Known rows, with every step that occurs:
tunip keda: [-26  -3 -17  -3   2  32 -25 -19   1  -9   5  38  28  21 -36 -32  23 -43
  -4  38 -46 -15  11 -21  -3  -9  72  16  23  -7   4 -47  13 -17 -18   9
 -10   8 -32  40  -2 -29]
keda puboz tunip: [-24 -21  18 -10   5  -4 -29 -19   6 -47 -39  37  49  13 -61 -31  -7 -49
  45   3   6  13  34 -18 -21  -1  42 -11  48   1   6 -11  20 -35 -28  27
 -22  35 -24  38   1 -19]
maka kegito tanu: [-28 -33   8  -9  42  -2 -16 -40   5 -13   5  28  56 -13 -29 -11  26 -50
 -18  21 -36 -14  -3 -20 -25   9  44  26   9 -20 -33 -18  27   8 -20  -4
 -34  20  27  15  -6 -11]
tanu naku tunip puboz: [-14  -2   5  -1  -8 -47 -22  14 -14 -33 -21  34  43   2 -18 -20 -18 -49
  21  24 -21  28  13 -47 -29  34  30 -10  42   6   3 -12  32 -44 -29   4
  15  -4 -30  50 -12  -9]
mafido naku tunip puboz keda giko viku: [-31   5  45  -2 -12 -27 -12   7   5 -26  18  43  39 -30  39 -47  24 -63
  17  29 -52   1  24 -14 -47  20  13  -5  22  13   5 -28  21 -24 -32  26
 -10  16 -44  78  15   5]
tisad devuf mepan: [-24   1   6   3   3  34 -32 -40  11 -10 -11   5  83  43 -44 -16  16 -30
  22  48 -42 -19  -4 -34   5 -28  46   7  89   7  -9 -47 -13 -38 -36  19
  23  13   8  58  -5 -15]
tisad devuf mepan zoze tanu kegito: [ 18 -58  40 -21 -30   4 -66 -69  36   0  12 -54  87  59 -42 -47  30 -18
   0  66 -57 -35 -14 -16 -13 -56  42  19  89  -6  19 -19 -51   0 -17  36
  29  18  -8  83  40 -24]
mepan devuf: [ -4 -25   4   8  18  23 -27 -28 -27 -17  -9   0  59  20 -32 -41  28   1
  12  41 -32   7  22 -44  -9 -11  59   1  40  -5   5 -27  23  -7 -13  10
 -35  10 -12  63 -11 -12]
devuf tisad mepan zoze: [ 32 -22  15 -22  24  11 -42 -38  14   1 -12 -10  92 -59 -39 -49  32 -13
  28  58 -45 -20   6  -7  15 -32  32  -4   1  -3  -2 -56 -53  -4 -57  22
 -14   6  -3  52  24 -30]
mafido naku tunip puboz keda giko: [-40   1  39  -5 -18  -7 -11   0 -15 -39  13  38  35 -19  14 -48   9 -61
  14  33 -36  26  33 -28 -53  22  16 -17  37  -1  -4 -14  16 -25 -54  44
  -8  56 -38  68  -1   3]
tanu kegito maka: [-13 -43  21 -19  36 -20 -39 -23   2   1  10  24  54  17 -42 -60  15 -43
 -25  35 -64 -20   9 -27  11 -25  63  19   9 -14  14 -24  29  22 -17  -7
 -28  14 -37  65   7 -22]
mafido naku tunip puboz: [-19  10  10 -25 -13  13 -12  -3 -26 -38 -32  39  41 -19 -23 -35  26 -49
  19  37 -15  13  24 -37 -32  28  31   8  39  -2   3 -12  26 -34 -57  32
  -3  19 -40  56 -14 -10]
tunip puboz keda giko: [-30 -22  28  20  23 -22 -25 -18 -43 -29  36  39  30  11  33 -19   4 -57
  17  34 -52   7  20 -21 -50  10  32 -18  20  12  -3 -28  34  -3 -18  17
 -11  44 -20  49   1   7]
devuf mepan zoze tanu: [ -4 -39  31  -5 -24  23 -31 -70  27   0 -12 -32  77  -1 -24 -47  35 -16
  11  47 -31 -24  17  -7 -22 -19  33  17  74   6  28 -18 -49 -11 -12  17
  29   4 -24  49  40 -36]
zoze mepan tisad: [  5  14  11  -5   4  24 -41 -40 -27   2 -10  -5  67 -45   4 -23  31  -5
   8  65 -13  -6  -1 -37  -3 -11  37  39  -4  -3  21 -16  14   7 -30  12
 -67  -1 -14  59  -3   5]
kegito tanu naku tunip: [-22  -2  17   0 -23 -33  -7  10  29 -13 -21  14  62 -22 -41   0 -15 -48
  12   4 -18  21  20 -38 -34  11  15  10  50 -19 -33  -9  12 -32 -23  -5
 -11  -6 -43  20   2 -41]
keda giko viku: [ -3  -7  27  -1  23  -3 -13 -16  26   2 -14  25  65 -14  25  -6  34 -52
 -18  25 -48 -20  17  -8 -27 -17  31  17   4  21   3 -28  16 -15   5  -4
 -19 -24 -21  58  25   2]
mafido naku tunip keda: [-33  18  -1 -28 -36  50 -14   0  29 -24 -12  38  34 -13 -51 -66  23 -48
  -5  37 -33   0  25 -27  -7   4  55  14  37 -15   2 -31  -3 -39 -54  34
  -6  19 -54  59  -8 -33]
kegito tanu naku: [-15 -21  21  17   5 -29 -12   0   3   8 -12  22  58 -43 -30  20   1 -43
  -2  14 -31  16  14 -32 -29   2  33   5  33 -12 -21 -10  18  -8 -13 -11
 -22 -11 -35  24  -2 -45]
mepan zoze tanu naku mafido: [ -1 -47  43  -6 -40 -24 -18 -29  -2  50  -4 -47  70 -28 -45 -34   3 -22
   5  28 -36  20  28 -22 -17  -5  16   9  31   6  25  56 -27 -38   5  -1
   6 -17 -49  56  31 -42]
maka kegito: [-21 -16   8 -12  45  -9 -29 -41  10 -21   0  19  53  -2 -30 -40  24 -44
 -19  36 -48  -9  -2 -17   2   4  54  18   6   2   0 -14  20 -13 -24   0
 -27  29  27  55 -20   8]
naku tunip puboz: [-24   2 -10 -17  -1 -10 -20 -14 -23 -45 -20  33  41  35 -21 -25   8 -51
  30  25 -16  -1  16 -40 -33  25  32  12  34  -1  -8 -27  34 -38 -35  13
   9  14 -34  39 -10  -6]
giko keda: [-19  -5  10   1  14  25 -46 -17   6   2  -3  16  53   2 -24 -31  23 -42
  -3  14 -56   0   8 -31 -12 -10   7  21  28   9  11 -35  11 -30 -18  26
  -9 -22 -36  36 -22 -17]
zoze mepan: [-10  -3   6 -15  -8   4 -35 -34 -10  -8 -13   8  60 -34 -13 -17  19 -28
   3  42 -23  -8 -21 -28   7  -3  42  49   6   2  19 -12   4 -14 -22  13
 -58   7 -19  45 -19  -3]
naku tanu kegito: [-11  -2  17 -20 -20 -29 -40 -21 -10 -17  13  -5  58  21 -48 -36  31 -46
 -23  32 -50 -11   1 -27 -14  18  44   9  22   8 -13  15  22   4 -19  10
 -23   9 -48  58   5  10]
maka kegito tanu naku: [-20 -37  23   9  33 -44 -22 -14  12   2  -5  24  55 -48 -26  -3   2 -49
 -23  19 -45  19  -5 -21 -20  14  40   4  18 -17 -20  -5  24   1 -19 -12
 -30   6  27  25 -13 -16]
tanu naku tunip puboz keda giko viku: [-24  -4  36  19  -5 -86 -24  26  16 -21  19  39  41 -10  45 -24 -17 -63
  16  15 -58  16  16 -24 -42  22  13 -20  34  20   4 -32  29 -32  -6  -8
   7 -10 -39  73  13   7]
keda giko: [ -9  -8  26   0  15  14 -10 -29   0 -10 -13  23  66  -7   1 -17  18 -48
 -12  31 -38   4  25 -21 -32 -13  37   6  18  11   0 -15  11 -12 -13  10
 -17  22 -15  45   6  -2]
viku giko keda tunip puboz: [-19 -18  30 -16  21   0 -49 -16  -9  10  -1  50  28  26 -25   6  50 -73
   4 -23 -17  22  16 -28 -17  13  36  35  35   2  35 -35  34 -37  -1  49
  -8  -7 -16  41   2   8]
keda tunip puboz: [-17 -26   7  -4  32  -1 -24 -23 -60  -7 -15  38  44  23 -15  18  56 -57
  -5 -11  -4  -1   8 -35 -41  18  46  24  13  -3   9 -23  42 -36 -12  22
 -17  25 -19  43   6  12]
maka kegito tanu zoze mepan tisad: [  9   0  31 -19  26  -3 -63 -65   5  15  19  -1  73 -74  14 -19  33 -35
 -58  64 -14 -33 -35 -21 -19  23  36  39 -16 -37 -18   0  34  64 -35  11
 -82  16  51  39   9  22]
maka kegito tanu zoze: [-11 -20  26 -15  40 -23 -44 -58  29  -2  16  17  63 -29 -23 -18  19 -67
 -61  27 -40 -36 -13 -17 -30  24  44  21   5 -22 -34  -1  36  28 -19   6
 -37  32  30  26   4  -1]
devuf mepan: [-35   3   7   5  18  13 -26 -48  10 -12 -11  17  70  -1 -31 -17  18 -37
   2  37 -36 -12  12 -23  -2 -16  40  -2  72  18   0 -32  -3 -19 -27   8
  17  18 -22  40  -4 -10]
naku mafido: [-37   1   3  -9  11   4 -16 -33 -28  24   0   2  67   4 -49 -15  12 -42
   4  23 -35   2  23 -34  -2  -8  27  11  20   8 -10  34  20 -33 -14  -1
 -12  10 -48  41 -11 -10]
tunip puboz keda: [-32 -12   2  28  23 -29 -36 -17 -46 -29  38  34  22  19  -6 -22  11 -47
  35  30 -49  -2   9 -26 -26  16  41  -4  23   7   0 -34  39 -15 -24  13
 -13  39 -33  48 -18  -8]
maka kegito tanu naku mafido: [-42 -38  22  -7  25 -46 -17 -26 -13  39   8   9  64 -42 -40   1  -3 -57
 -23   3 -46  25   3 -28  -8  14  27  -6  17 -16 -31  46  29 -11 -13 -18
 -27  -1  12  20  -9 -11]
tisad mepan devuf: [ 18 -26   7 -15  14  20 -29 -29 -14 -12 -17  -4  64 -31 -36 -44  22   5
  32  55 -18   5   2 -38  15 -21  51 -24  65 -12   6 -18   5  -2 -15  20
 -24   4 -10  56 -18 -17]
tisad devuf mepan zoze: [  6 -22  21   1  11  42 -38 -40  13  -8 -10 -10  98  32 -39 -36  28 -11
  33  63 -43 -29   5 -13   4 -34  40  22  96   6 -12 -46 -58 -34 -33  29
  22  12   6  60  24 -31]
viku giko keda puboz: [ -8  -1  28 -13   1  11 -43 -23  53 -37  -3  53  42  -3 -78 -26  22 -62
  24  -1 -38  35  36 -16  -3   3  37  -3  40  13  34 -27  12 -37  -6  43
 -20  -6  -6  28  -4  -1]

Rows:
[-22 -19  25  21  28 -41 -29  -7 -17 -13  36  43  33   1  52 -12  24 -56
  14  26 -63 -19  16  -8 -42   6  33  -2   7  24   5 -42  41  -1   5  -2
 -13   4 -22  58  20  10]  tunip puboz keda giko viku
[-11 -11  14   1   8  31 -43 -19   8 -41 -15  41  55  -6 -53 -29  25 -54
   9  -9 -46  19  20 -18 -30   6  12  -8  22  10  17 -28  12 -37 -12  33
 -16 -11 -18  21 -11   6]  giko keda puboz
[-32  -3  18   7   1 -36 -18  -8 -15  39  -3   3  65 -26 -46  -8  -9 -43
  -6  21 -42  29  19 -39   3   0  25  -9  29  16  -3  49  17 -43 -12 -11
  -9  -5 -45  47 -17 -14]  tanu naku mafido
[-15 -18  39 -33 -22  -2 -20 -13 -15  10   4  15  62 -37 -48 -78  43 -48
 -29  37 -55  -1  19 -31   2  26  52  15  23 -10  11   7  21  21 -48   6
 -30   8 -54  72  20 -21]  mafido naku tanu kegito maka
[-16 -58  30 -30 -12 -21 -32 -48  15  11  15  -7  51  24 -44 -66  19 -43
 -27  28 -60 -24   3 -31  -6 -24  61  24  10 -28  38 -10  30  25  -3  -8
 -13   9 -38  74  24 -32]  zoze tanu kegito maka
[-18 -13 -15  -4  -5  38 -24 -20   5 -53  -2  61  28  15 -65 -31  23 -56
   9  19 -38   6  26 -14 -23   8  75 -15  18 -11   8 -43  13 -28 -15  19
 -17  23 -17  25   5  -7]  tunip keda puboz
[ 23 -50  42   8 -31 -23 -26 -25  22  12 -16 -32  61 -32 -26 -41  11 -21
   5  34 -42  11  16 -18 -26  -5  29  22  32   2  37   4 -34 -24   0   5
   0  -9 -31  63  34 -50]  mepan zoze tanu naku
[-41 -17  -5 -13  -2  20 -37  -8   8  -2 -15  33  21  40 -34 -51 -11 -47
  25  31 -14 -13  12 -18   2 -16  68  17  54 -10   3 -46  20 -17 -31  19
  -6  22 -46  49  -1 -54]  puboz tunip keda
[ 36 -24  20 -14  23  13 -35 -35  11  -7 -16 -10  75 -60 -38 -40  30 -13
  36  60 -28 -17   6   1  14 -23  27  13  43   0  -2  -9 -48 -15 -17  23
  -8  10 -26  43  16 -35]  tisad mepan zoze
[ -4 -20   8 -17   0  18 -48 -39 -31  -4  -4 -11  80 -15 -16 -47  27   7
   5  52 -36   5 -15 -50   9 -18  71  13  -9 -12  19 -70   3  11 -64  14
 -74   1  23  77  -7   2]  zoze mepan devuf tisad
[-35  -9  30  20  14 -16 -27 -23  -9   0  29  14  50  16 -33 -14  45 -46
  -6 -14 -33  -5  11 -27 -20 -11  33  28  17  -1   0 -15  10 -43  -3  24
 -44  58 -40  57  -5   3]  puboz keda tunip
[-25 -15   9  -9 -92  -8 -11  -6  57 -52 -18  28  30   9 -75 -49 -17 -63
  12   0 -26  36  21 -33 -43  26  56 -25  42 -26  32 -17   7 -56  -9  12
  18  -1 -25  46  19 -25]  zoze tanu naku tunip keda puboz
[ 11 -27  24 -22  -8   8 -49 -51 -16   6   6 -10  69 -44  -5 -17  24 -11
 -32  45  -9 -19 -27 -42 -23   7  52  29  33 -33 -12 -11  23  41 -18  20
 -83   5  -2  38   7 -10]  kegito tanu zoze mepan devuf
[   4   35   45  -41  -61    7  -37  -38   -3   11   -5   -8   71 -100
  -22  -44   43  -51  -50   50  -23  -13  -25  -28   -3   61   34   39
   18    4    4   36    4    2  -48   38  -61   10  -34   66   -2    9]  mafido naku tanu zoze mepan
[  9   4  29 -30 -50  -1 -46 -44 -22   0   5 -29  70 -29 -18 -57  33  -8
 -28  53 -14 -13 -26 -45  -8  54  55  23  41  -7   1  14  20  15 -23  20
 -66  -3  -7  66   2  20]  naku tanu zoze mepan devuf
[-38  16 -21 -19 -26  29 -19  -8  27 -32  -3  32  33  42 -50 -50   6 -50
   7  31 -33 -13  13 -31 -10   2  57  22  36 -16  -7 -44   8 -41 -30  16
   0  16 -43  44  -3 -25]  naku tunip keda
[ 16  18  28 -10   1  15 -54 -54 -10  24   5  -4  77 -72  12   4  28 -25
 -33  57  -2 -37 -15 -33 -29   5  27  40  -4 -29 -13  -7  30  50 -30  12
 -76   3  -9  32  19  -5]  kegito tanu zoze mepan tisad
[-36 -23  18 -16  -6  28 -28 -12  10  -3 -16  38  30  31   3 -44 -17 -61
  11  30 -17  -4  21 -10 -18 -19  56   1  53  -9   3 -40  13  -8 -24  23
  -3  23 -32  51  16 -43]  puboz tunip keda giko
[-33 -22  20 -17   2  11 -32  -3  35  12 -19  39  32  23  26 -40   1 -62
   8  23 -29 -28  11  -2 -14 -23  57  10  38   1   8 -56  16  -7  -6   6
  -4 -16 -41  64  34 -35]  puboz tunip keda giko viku
[-24 -16  40 -24  -1  -2 -52 -10  63 -24 -21  46  33  17 -77 -43 -15 -66
  56 -10  -7  33  38 -12   2  -1  29  -4  70  11  35 -29   9 -37 -18  54
 -15   7 -23  34   0 -26]  viku giko keda puboz tunip
[-15  -8   9  -2   9  22 -15 -15  28   5   2  45  37   4  24 -22  30 -57
 -25  34 -60 -28  10  -2 -17 -18  60  15   5   4   7 -56  13  -9   6  -4
 -10 -26 -27  56  30 -11]  tunip keda giko viku
[ 15   0  28 -22  14  18 -61 -59   8  16  18 -10  88 -33   1 -14  26 -28
 -34  68 -25 -41 -51 -35 -12   5  42  48   2 -47 -28 -16  25  43 -44  21
 -79  17  74  56   7  15]  maka kegito tanu zoze mepan tisad devuf
[ -1 -80  46 -31  -9  -8 -51 -72  29  17  13 -26  76  11 -34 -88  30 -23
 -15  54 -59 -37   9  -6  -2 -38  51  17  69 -16  42 -27 -34  33 -10   2
  25   7 -30  67  62 -42]  devuf mepan zoze tanu kegito maka
[ 35 -80  42 -52  -8 -17 -52 -59  32  25  10 -28  86 -39 -44 -99  22 -21
  -4  58 -64 -34  -8 -14  15 -49  53   2  -9 -40  36 -48 -38  44 -45   7
  -1  -4 -11  79  64 -54]  devuf tisad mepan zoze tanu kegito maka
[-13   5  25 -10   8   6 -44 -19  51   8   9  27  40   5 -47 -34  18 -53
  12  18 -46  16  22 -13  15 -11  31  30  42  14  28 -27   7 -22  -9  33
 -14 -15 -24  45 -14 -24]  viku giko keda
[  1 -23  19   2  24  24 -34 -48  11  -7  -9  -3  83  -8 -23 -39  33 -15
  15  58 -38 -17  23  -2  -3 -17  33  13  77  19   1 -33 -48 -18 -25  21
  13  15 -21  44  25 -23]  devuf mepan zoze
[ -2  31  21 -11 -28 -12 -32 -34   9  -2   6  -2  71 -16 -38 -34  28 -59
 -37  29 -31 -31   8 -30 -20  56  39  13  28   7 -19  19  27  -9 -22  11
 -16  14 -36  48  10   4]  naku tanu zoze
[ -6 -24  30  11 -37 -34 -18 -22  19  10 -14 -13  52 -24 -31 -16   0 -40
  -6  19 -38  18  10 -40 -22  -1  36   5  23   2  38   5  16 -25  -4  -5
   2  -7 -32  59   1 -33]  zoze tanu naku
[-33   0  24   6   0 -46 -18   1   8 -33  24  38  36  22  42 -30   6 -62
  26  18 -49 -13  16 -18 -48  15  19  -3  26  12  -6 -39  34 -25  -8   7
   0   7 -34  60  19  12]  naku tunip puboz keda giko viku
[-25 -11   5  -4   1  43 -17 -20   7 -11   4  41  36  11   1 -29  15 -58
 -19  37 -45   0  21 -13 -22 -13  64   0  20 -10   3 -43   8  -5 -12  12
  -9   9 -17  43  12 -12]  tunip keda giko
[-13  22   9  18  28  31 -36 -52  -7   1  -8   4  79 -11 -10 -26  30 -14
   5  61 -20 -13  26 -33  -8 -18  34 -12  59  10   1 -35   9   3 -36  10
   6  10 -14  52  11   0]  devuf mepan tisad
[ 24 -62  38 -24 -15 -20 -55 -50  22  -3  12 -43  57  21 -35 -53  31 -18
 -17  54 -53 -23   4  -9 -25 -35  43  31  16  -6  29   9 -23  21  -1  24
 -14  16 -40  70  37 -25]  mepan zoze tanu kegito
[-19  19  26 -15 -37  28   1 -10 -20  -7 -25   8  64 -57 -43 -35  49 -43
  -2  30 -29  10  27 -31 -16  44  32  15  28   9  -8  14   8 -26 -48  22
 -24   5 -48  54  -5 -13]  mafido naku tanu
[  2 -26   8 -16  -3  20 -37 -36 -35  -9 -11 -13  58 -18 -11 -44  25  13
   8  53 -21   9 -12 -44   8 -10  60  30  37  -9  19 -22   7   0 -24  19
 -75   1   1  61 -20  -1]  zoze mepan devuf
[-43 -23  -2 -14 -11 -25 -17  -1  46 -15   6  39  33  -6 -37 -36 -14 -61
 -19  14 -41  16  -6 -24 -15  24  54   1  36 -41 -29 -34  13 -17 -33  -7
 -11   3  13  22  -2 -32]  maka kegito tanu naku tunip keda
[-29 -11  -5  -4 -49  -1  -9  16  37 -53 -16  62  38  -9 -70 -11 -13 -63
  17  -5 -21  34  30 -25 -44  26  47 -24  46 -35 -23 -37   8 -38 -18   7
 -10   0 -27   2  21 -32]  kegito tanu naku tunip keda puboz
[ 15 -43  43 -26 -43 -35 -33 -41  17  59  -6 -52  93 -75 -48 -42   0 -22
  16  40 -46  16   4 -24  11 -25  14 -28   7 -10  17  20 -45 -18 -37   7
  22 -26 -24  64  43 -45]  devuf tisad mepan zoze tanu naku mafido
[-26 -29  25 -13   3  16 -54  -8  18 -29 -32  41  46  15 -50 -45  -5 -55
  38 -20 -15  20  24 -20 -23  -3   6  -7  55  10  18 -27  14 -38 -24  44
 -10   2 -32  30 -10 -20]  giko keda puboz tunip
[ 15  17  13  -8 -11  49 -42 -32 -24  -2  -8 -14  82  -6  -9 -17  28   1
  29  74 -19 -14 -19 -46   6 -26  39  46  14 -19  10 -32   7 -12 -40  21
 -60  -4  16  76  -6  -2]  zoze mepan tisad devuf
[  4 -41  29  -8 -40  44 -29 -65  28  -1 -12 -43  91  39 -35 -43  32 -13
  32  53 -39 -31   2 -16 -15 -33  39  25  96  -3  17 -39 -55 -32 -18  26
  37   7   1  64  39 -43]  tisad devuf mepan zoze tanu
[ 17 -44  26  -6 -26  18 -22 -51  16  -2  -8 -33  63   1 -30 -45  35 -16
  12  38 -36 -19  24 -10 -33 -11  33  40  21  -3  27 -10 -28 -16  -3  14
  -7   1 -29  52  33 -40]  mepan zoze tanu
[ 39 -44  45 -17 -29 -29 -35 -30  38  23 -18 -37  83 -80 -34 -48   7 -19
  16  47 -41   9  -6 -18   1 -22  32 -18   9 -12  34 -33 -51  -9 -44  11
  14 -19  -5  68  40 -49]  devuf tisad mepan zoze tanu naku
[ 31 -25  38 -32 -61 -34 -31 -25  67   2 -26 -41  90 -64 -46 -63 -10 -21
  32  39 -33  11  -1 -24  -5 -13  13 -16  24 -21  18 -31 -60 -28 -53  19
  24 -17 -18  73  43 -50]  devuf tisad mepan zoze tanu naku tunip
[-22  -3  34  21  16 -33 -21 -14  30   0  33  23  53  -9  27 -24  23 -52
  -1  27 -68 -21  17  -4 -23 -19  26   9   8  24   2 -34  11 -11   9  -4
 -31   6 -30  69  17   1]  puboz keda giko viku
